Each row was made from one small tree. The marks that hang from a mark follow it in brackets, in the order of their numbers. Every link used is in the known rows. Write each row's tree.
Known rows
Z_595{Z_348{Z_405{Z_970{Z_93 Z_340}}}}: [-32.0  36.9  16.9   2.2   6.1   0.4 -17.2 -10.6 -14.6   8.5 -15.8 -17.2
   6.1  -5.6 -11.7  12.2  38.3  30.6  -7.4 -21.2  23.6 -16.4  -8.4   2.9
   4.6  16.8   2.4   1.3  -6.5  -3.7]
Z_521{Z_348{Z_405 Z_595} Z_970{Z_93 Z_340}}: [-34.9  39.7  -1.6  13.0  16.1  10.4 -26.1 -13.0 -18.1  39.9 -11.9  -3.8
   9.0  -3.0 -11.1  10.8  12.4  12.6  -7.8  -7.8  24.1  -0.4 -32.4   0.5
   3.9   2.5   0.0 -12.4 -10.5  -6.9]
Z_93{Z_348}: [ -3.3   5.8   2.4   7.7   9.9 -14.6 -11.3 -14.7  -4.1   4.5  -0.1  18.2
 -12.3  -7.1  -9.8  15.8   4.4  -9.6  -6.4   1.1  15.4  -7.2  -9.9  -5.5
  -1.0  -8.3  11.7 -16.1   3.1   0.0]
Z_595{Z_348}: [ -4.9  22.9   5.4   0.9   8.0 -10.2 -11.5  -6.0  -0.5  -9.4   0.1   3.9
  -1.3  -4.2 -11.3  13.7  -2.5   0.0  -3.4 -16.8   7.3  -6.9 -10.1  -4.2
  -7.2  -2.7   4.6 -10.3  -8.8  -2.6]
Z_405{Z_348}: [ -9.0  17.7 -11.2   7.0   8.9 -17.4 -11.0 -10.1   3.3 -10.9   1.1   5.1
  -2.4  -5.5  -4.8   4.6  -9.8  -4.1  -2.1 -14.4  -0.3  -6.7  -2.8  -6.5
  -5.1  -7.9   1.2 -15.3  -1.0  -5.5]
Z_970{Z_93 Z_595{Z_348{Z_405}}}: [-49.0  59.5   9.1   8.9   5.3  -7.8 -16.8 -11.4  -8.6  16.0 -16.2  -7.6
  -1.3  -6.8 -15.5  16.3  21.9 -31.8  -2.5 -31.8  25.4  -8.1 -25.0  -1.7
   2.3   5.2 -14.2  -1.4 -14.1  18.0]
Z_74{Z_970{Z_93 Z_340 Z_405{Z_348}}}: [-10.8  29.2 -19.7  14.7  -6.9 -14.2 -16.3 -12.8 -12.8   3.4 -18.4  -9.8
   2.9 -11.9 -13.0  -6.5  12.9   6.5  -4.1  -2.1  -3.5 -14.5  -5.2   1.3
  18.0   0.9  -2.0 -23.1   5.3  11.8]
Z_93{Z_348{Z_405{Z_970{Z_340}} Z_595}}: [-30.3  21.0   4.5  10.2  15.0 -11.4 -21.2 -15.7  -6.9   6.1  -2.9   6.8
 -13.4  -6.8  -5.5  17.0  32.2  26.7 -13.2  -1.9  25.8 -14.5 -10.0  -2.1
  -2.9   7.2  18.1 -11.6   9.7 -21.9]
Z_74{Z_970{Z_93 Z_340{Z_348} Z_405 Z_595}}: [  4.7  42.3 -23.5  13.5  -9.2 -14.2 -16.4 -16.3 -11.3  18.5 -29.0  -9.2
   2.1 -11.2 -18.8  -2.1  37.9  -9.3  -8.8  17.8  -2.4 -11.7 -13.9   3.2
  20.7   4.0 -32.5 -31.0   3.0  13.8]
Z_348{Z_405}: [-25.3  22.3   0.7  14.0   3.3  -0.2 -12.6 -12.2   0.4   2.0  -3.6  10.1
  -6.3  -2.4  -6.8  15.5   8.0  -4.5  -0.7  -2.8   8.1  -6.4 -16.9  -9.6
  -2.7   0.2  -9.1  -6.1  -2.5   0.9]
Z_970{Z_595}: [-11.1  22.8  -8.9   4.1   3.0 -10.8 -12.9 -11.0   1.3  10.0  -5.4  14.3
   2.9  -4.5  -9.7   4.9   6.6 -11.7  -5.6  -3.3  -3.0  -3.8 -14.2  -3.1
  -1.0  -5.9 -15.8 -14.1  -6.7   1.5]
Z_74{Z_970{Z_93}}: [  8.7  18.7 -12.1   5.5  -8.0  -4.0 -12.4 -12.5  -7.3  13.3 -12.2  11.6
   8.8  -6.8 -12.7  10.0  -0.3  -3.4   0.3 -13.3  -0.2 -12.2 -15.1  -5.6
   6.9   1.2   0.3  -0.5  -4.9  31.2]
Z_348{Z_405{Z_970{Z_340}} Z_595}: [-30.0  25.9  -2.8   5.9   9.0  -2.7 -19.6 -11.6  -2.5  -0.9  -2.9   3.3
   0.0  -1.9  -2.4   9.2  24.7  43.2  -9.7  -6.4   9.5 -12.0 -10.4  -4.4
  -4.2  10.9   6.8  -5.2   4.3 -17.8]
Z_340{Z_970}: [ 17.8  13.4   6.8  -1.3   4.3  -1.9 -10.5 -14.1   2.6  -3.7  -7.3  11.8
   3.7  -5.3  -5.2  14.9   9.4  23.1  -3.9  19.5  -3.9  -5.2  -7.0  -2.5
  -4.8  -1.7  -0.1  -8.3  -2.5 -14.7]
Z_93{Z_348 Z_970}: [  1.1   4.1  -2.6  -1.0  10.1 -14.3 -12.3 -15.2  -3.1  11.0  -1.3  28.7
 -17.3  -5.1  -9.4  20.1  -2.0 -36.3 -10.0  14.7  14.2  -4.4 -14.7  -7.0
  -3.6  -5.0  16.6  -3.6   4.8   7.2]
Z_93{Z_348{Z_595} Z_970{Z_340 Z_405}}: [-19.1  18.4  -9.6   2.9   8.3 -19.9 -19.4 -14.2  -8.2   3.4  -2.6  18.7
 -21.5  -5.7 -10.2   9.8  14.7 -13.9 -15.1  21.0   9.9  -3.5 -18.0  -2.4
   2.3  -1.6  28.6 -18.4  17.4  -5.8]
Z_970{Z_93 Z_405{Z_348} Z_595}: [-41.7  54.5 -10.9   7.7   1.6 -18.3 -14.8 -12.6  -7.6   2.0 -13.6  -5.2
   1.9  -9.6 -11.4  -3.3  18.2 -20.9  -2.8 -26.1   4.2  -5.2 -12.7   3.2
  10.3  -6.6  -9.4 -19.4  -1.5  10.0]
Z_340{Z_348{Z_595} Z_970{Z_405}}: [ 19.6  47.0  -5.9   2.8   9.3 -11.1 -14.8 -14.0   5.9 -25.9  -9.0   2.6
  -7.4  -6.8  -5.3  14.9  24.1  19.7  -5.8  21.9   2.1  -1.7 -10.3  -3.7
  -2.9  -3.0   2.8 -24.7   8.6 -19.4]
Z_521{Z_348{Z_405{Z_970}}}: [-24.7  30.8   9.0  13.6  14.6  17.5 -16.1  -9.6  -2.2  13.2  -5.7   6.0
  -1.1  -4.9  -5.0  17.0  19.8  25.9  -4.4  -6.2  12.1  -8.8  -7.4  -9.0
  -4.2  -1.1  -5.4  -4.8 -12.8 -19.0]
Z_348{Z_405{Z_970} Z_595}: [-28.4  36.7  -1.9   4.3  11.0  -0.2 -18.2 -10.6   3.2  -8.1   0.8  12.8
  -1.2  -1.4  -0.9  15.2  17.5  29.6  -4.1 -19.4  12.3  -9.5 -11.4  -7.1
  -8.1   6.0  12.5   3.1  -1.5  -9.4]
Z_340{Z_348 Z_970{Z_93 Z_405 Z_595}}: [  5.7  59.1  -0.4   2.0   1.6  -8.1 -13.8 -18.9  -4.9   2.5 -25.8  -8.7
  -0.2 -10.2 -13.5  10.2  45.4  -3.9  -6.6  19.4   7.6  -3.6 -14.6   4.8
   9.5   0.5 -25.6 -22.1   0.3   2.5]

Which tree is each row?
[-14.0   5.7  -7.3   0.7   7.8 -21.1 -16.5 -17.3  -7.9  29.5 -10.1  19.8
 -15.7  -6.9 -12.9   9.3  11.7 -36.3 -18.0  27.0  10.0  -5.8 -16.4   0.1
   4.3  -0.5  -4.1 -14.9   5.4  -2.2] : Z_93{Z_348 Z_970{Z_340 Z_595}}
[-21.1  19.6   4.0  -2.1   7.5 -16.0 -16.9 -18.0 -16.9  31.1 -16.1   1.8
   4.5 -10.4 -13.3   5.7  42.7  12.7 -15.6  -5.6  20.6 -14.8  -5.7   9.5
  10.3   5.1   0.6 -13.1   1.9  -0.4] : Z_405{Z_970{Z_93{Z_348} Z_340 Z_595}}
[-19.9  34.2 -10.6  -0.8  12.1 -17.3 -15.7 -10.3   4.0  -3.5  -4.3   6.5
   4.8  -7.9  -3.6   0.2  11.3  11.4  -7.4 -17.1   0.4 -10.5   4.8   2.1
  -1.8  -2.3  -8.0 -11.6  -7.3 -18.1] : Z_405{Z_348 Z_970{Z_595}}
[ -9.0  41.5 -12.2  13.5  12.5 -12.6 -15.9 -13.4   5.4 -11.8  -1.2   3.3
 -13.4  -2.6  -5.4  19.5   6.7 -14.0  -3.0 -10.4  19.0  -4.6 -21.5 -15.1
  -9.0   0.7  -6.5 -13.3   4.0  -0.9] : Z_340{Z_348{Z_405 Z_595}}
[  1.7  28.2 -13.9   3.4   3.1 -16.5 -13.1 -16.7 -10.2  20.7 -18.9 -10.2
   3.8  -7.2 -15.5   1.8  24.8 -12.4 -10.2  -0.5  10.8  -7.4 -17.0   0.5
   6.7   2.1 -32.2 -24.2   1.5  11.4] : Z_970{Z_93 Z_340{Z_348} Z_595}
[-31.2  46.5  -2.0  15.7  -6.2 -10.0 -20.4 -12.0 -12.7  30.0 -26.4 -12.3
   0.6  -9.6 -18.6  10.6  23.6 -22.2  -7.3 -10.0  15.9 -16.5 -21.2   0.5
  12.4  13.9 -23.5  -7.8 -11.6  16.8] : Z_74{Z_970{Z_93 Z_340 Z_595{Z_348{Z_405}}}}
[-15.5  42.4 -13.3   8.6  11.9  -6.0 -24.1 -17.5 -12.5  17.0 -15.7  -8.6
   3.0  -1.7 -10.6  12.8  21.3   4.7  -8.3  -2.9  27.0  -1.6 -27.3   2.3
   5.0  10.0  -8.7 -16.3   1.3  -0.6] : Z_521{Z_970{Z_93 Z_340{Z_348{Z_405 Z_595}}}}
[  7.4  19.9  16.0  -0.3   7.9  -9.0 -11.7 -20.3 -10.8  13.1 -12.6   6.7
  -3.7 -10.6 -10.9  22.9  23.4  -0.8  -6.3   6.0  22.7  -8.8 -12.2   0.4
   2.7  -1.7  14.8  -8.9   2.7   8.8] : Z_340{Z_970{Z_93{Z_348}}}
[-31.2  42.0 -15.6   7.0   4.3 -19.0 -17.5 -10.9 -10.7  -9.3  -6.6 -10.6
   0.9  -6.9  -8.9  -6.5  11.7   9.0  -6.2 -25.2   7.6  -6.6 -14.2   1.1
   5.4  -1.3  15.7 -22.5  11.2   4.9] : Z_970{Z_93 Z_340 Z_405{Z_348{Z_595}}}
[-29.0  39.4   1.7   6.7   1.9 -15.9 -17.4  -7.3  -7.1   2.5 -13.7  -5.3
  -2.1  -7.5 -15.1  -2.5  29.1   6.1 -10.4   7.8  -3.9  -5.8 -11.3   6.9
   7.0  -0.1 -13.6 -31.1  -4.5 -19.3] : Z_970{Z_340 Z_405 Z_595{Z_348}}
[ -7.2   8.8  -6.7   0.9  11.1 -14.0 -13.8 -10.5  -2.1  -7.9  -3.0  -3.4
   6.7  -6.4  -2.4  -3.5  12.8  42.0  -9.6  -3.4  -3.4 -13.8  10.1   2.1
  -2.2   1.7   2.4 -15.7   2.5 -28.3] : Z_405{Z_348 Z_970{Z_340}}
[-42.5  48.3   6.3  12.2   8.1  -9.6 -17.0  -8.9   0.7   6.5 -10.8  -0.3
  -7.3  -5.5 -12.3  15.5  17.8 -27.3  -4.7 -14.3  15.5  -7.0 -17.3  -3.6
  -2.9   2.7 -18.7  -8.0 -13.8  -3.8] : Z_970{Z_595{Z_348{Z_405}}}
[-21.8  44.0  14.3   7.6  12.0  -7.5 -18.6 -21.2  -8.1   9.2 -10.1   4.5
 -13.1  -9.4  -8.1  31.2  26.7 -13.6  -5.6  -7.5  39.6  -9.5 -23.4  -4.9
  -1.0   4.2  21.0  -1.6   5.4   9.7] : Z_340{Z_970{Z_93{Z_348{Z_405 Z_595}}}}
[-38.2  46.7 -15.2   5.9   6.1 -15.3 -23.3 -14.1 -17.2  21.2 -21.0  -7.6
  11.6  -8.4 -12.7  -9.7  25.3   5.8  -9.6   2.8   2.4  -1.6 -10.8  18.4
  18.3  -1.9 -14.9 -29.7  -4.5 -13.5] : Z_521{Z_970{Z_93 Z_340 Z_405{Z_348} Z_595}}
[-23.3  54.5 -22.3  12.8  -5.9 -17.7 -16.9 -12.4  -6.1   7.6 -20.1  -1.1
   1.5 -12.7 -12.9  -3.1  13.6 -22.0  -1.9 -14.9  -2.3 -11.8  -7.5   1.6
  16.8  -3.4 -12.7 -17.7  -4.2  20.8] : Z_74{Z_970{Z_93 Z_405{Z_348} Z_595}}
[-19.6  37.2   7.5  -8.8   5.1 -10.0 -16.8  -9.3 -13.6  16.5 -16.8 -10.1
  14.2  -7.3 -14.1   1.6  35.5  25.4 -13.1 -22.5  13.5 -13.6  -5.2  10.1
   5.4  11.8  -5.0  -6.7 -10.5  -0.3] : Z_405{Z_970{Z_93 Z_340 Z_595{Z_348}}}
[ -4.1  31.2 -22.1  23.3  -2.2 -13.3 -17.8 -17.0   0.4  19.6 -23.1  -2.4
  -8.7  -8.7 -12.9  10.0  26.2 -21.1  -9.4  27.1   3.9 -13.3 -14.2  -6.9
  10.1   7.3 -47.8 -25.7  -1.0  -5.3] : Z_74{Z_970{Z_340{Z_348{Z_405}} Z_595}}
[-39.6  47.0   2.2   3.4   8.0  -9.9 -18.3  -9.8   0.4  12.8 -10.5  11.7
 -14.5  -3.1 -10.9  20.6   8.6 -50.0  -8.2  -0.9  15.7  -4.0 -23.2  -5.8
  -3.6   7.1 -11.6   4.8 -12.2   0.7] : Z_93{Z_970{Z_595{Z_348{Z_405}}}}
[-28.7  51.3   2.4   5.6   3.2 -14.0 -15.7  -6.1  -2.1  -5.7 -11.2   1.7
  -2.9  -7.6 -13.6   4.1  20.6  -8.1  -6.0  -5.5   1.3  -3.9 -11.3   3.2
   3.4  -5.0  -8.0 -23.3  -9.5  -9.1] : Z_970{Z_405 Z_595{Z_348}}
[-38.3  43.1 -11.7   8.8  -0.1 -17.7 -16.0 -13.4 -12.4   9.4 -17.0 -12.6
   3.4 -10.0 -13.0 -10.3  25.8  -7.2  -8.0 -10.3   1.2  -7.4 -10.1   7.1
  13.5  -3.8 -15.0 -26.8   3.1   1.5] : Z_970{Z_93 Z_340 Z_405{Z_348} Z_595}
[ -9.8  54.7  13.5   0.7   4.5  -9.1 -15.9  -9.2   0.7  -8.1 -16.3  -0.6
  -2.1 -10.4 -12.0  10.2  34.2   6.0  -7.7  18.0  -0.5  -4.3  -8.9   6.7
   4.0   0.0  -8.4 -20.8  -9.7 -23.4] : Z_340{Z_970{Z_405 Z_595{Z_348}}}
[-35.3  46.9   1.2   0.7   6.6   1.6 -18.3 -12.9  -7.6   1.2  -4.1   3.5
   5.4  -2.4  -4.7  14.7  23.7  26.2  -2.3 -38.0  23.1 -11.1 -18.0  -4.4
  -3.0   9.0  16.7  11.4  -2.2  15.0] : Z_348{Z_405{Z_970{Z_93}} Z_595}
[ 11.6  17.8 -17.9  23.8  -3.3  -6.7 -15.6 -15.9  -1.0   8.2 -19.6  -2.7
  -8.7  -6.9 -11.5  13.6  17.1  -3.1  -6.2  28.6   4.2 -14.2 -11.9 -10.9
   7.4   7.6 -32.6 -22.4   3.9  -5.0] : Z_74{Z_970{Z_340{Z_348{Z_405}}}}
[  4.5  29.4 -25.4  20.7   2.7 -12.5 -19.4 -14.4   1.8   1.7 -12.7  -0.5
 -11.7  -5.5  -8.9  13.6  10.3  -3.0  -7.8  11.7   8.0 -12.3 -17.3 -13.4
   1.7   8.3 -16.1 -20.9   7.2  -1.1] : Z_74{Z_970{Z_340{Z_348{Z_405 Z_595}}}}
[  1.2  31.7  -9.9  -4.4   5.5 -12.1 -14.7 -16.0 -10.5  17.3 -19.2 -10.5
  10.8  -7.5 -11.8   0.0  41.7  23.0 -12.7  -2.7   9.3 -12.4  -5.7   5.8
   5.6   8.3 -24.9 -16.9   0.1   0.1] : Z_405{Z_970{Z_93 Z_340{Z_348} Z_595}}
[ 24.2  34.8  -3.8  -0.1   9.1 -12.5 -12.0 -17.3   7.0   1.1 -16.6   2.8
  -2.2  -8.1  -8.6  15.7  24.4  -4.1  -8.4  26.7   3.9  -4.1  -8.3  -1.2
  -3.7  -0.5 -29.3 -21.8  -3.6 -18.5] : Z_340{Z_348 Z_970{Z_595}}
[-27.7  31.1  -5.9   3.0   5.6 -18.3 -16.7 -15.6  -5.1  13.6  -9.5  27.4
 -20.3  -8.3 -13.1  11.9  20.2 -44.2 -11.8  22.4   8.0  -1.8 -16.8   0.5
   7.3  -7.0   2.4 -16.0   4.3   4.6] : Z_93{Z_348 Z_970{Z_405 Z_595}}
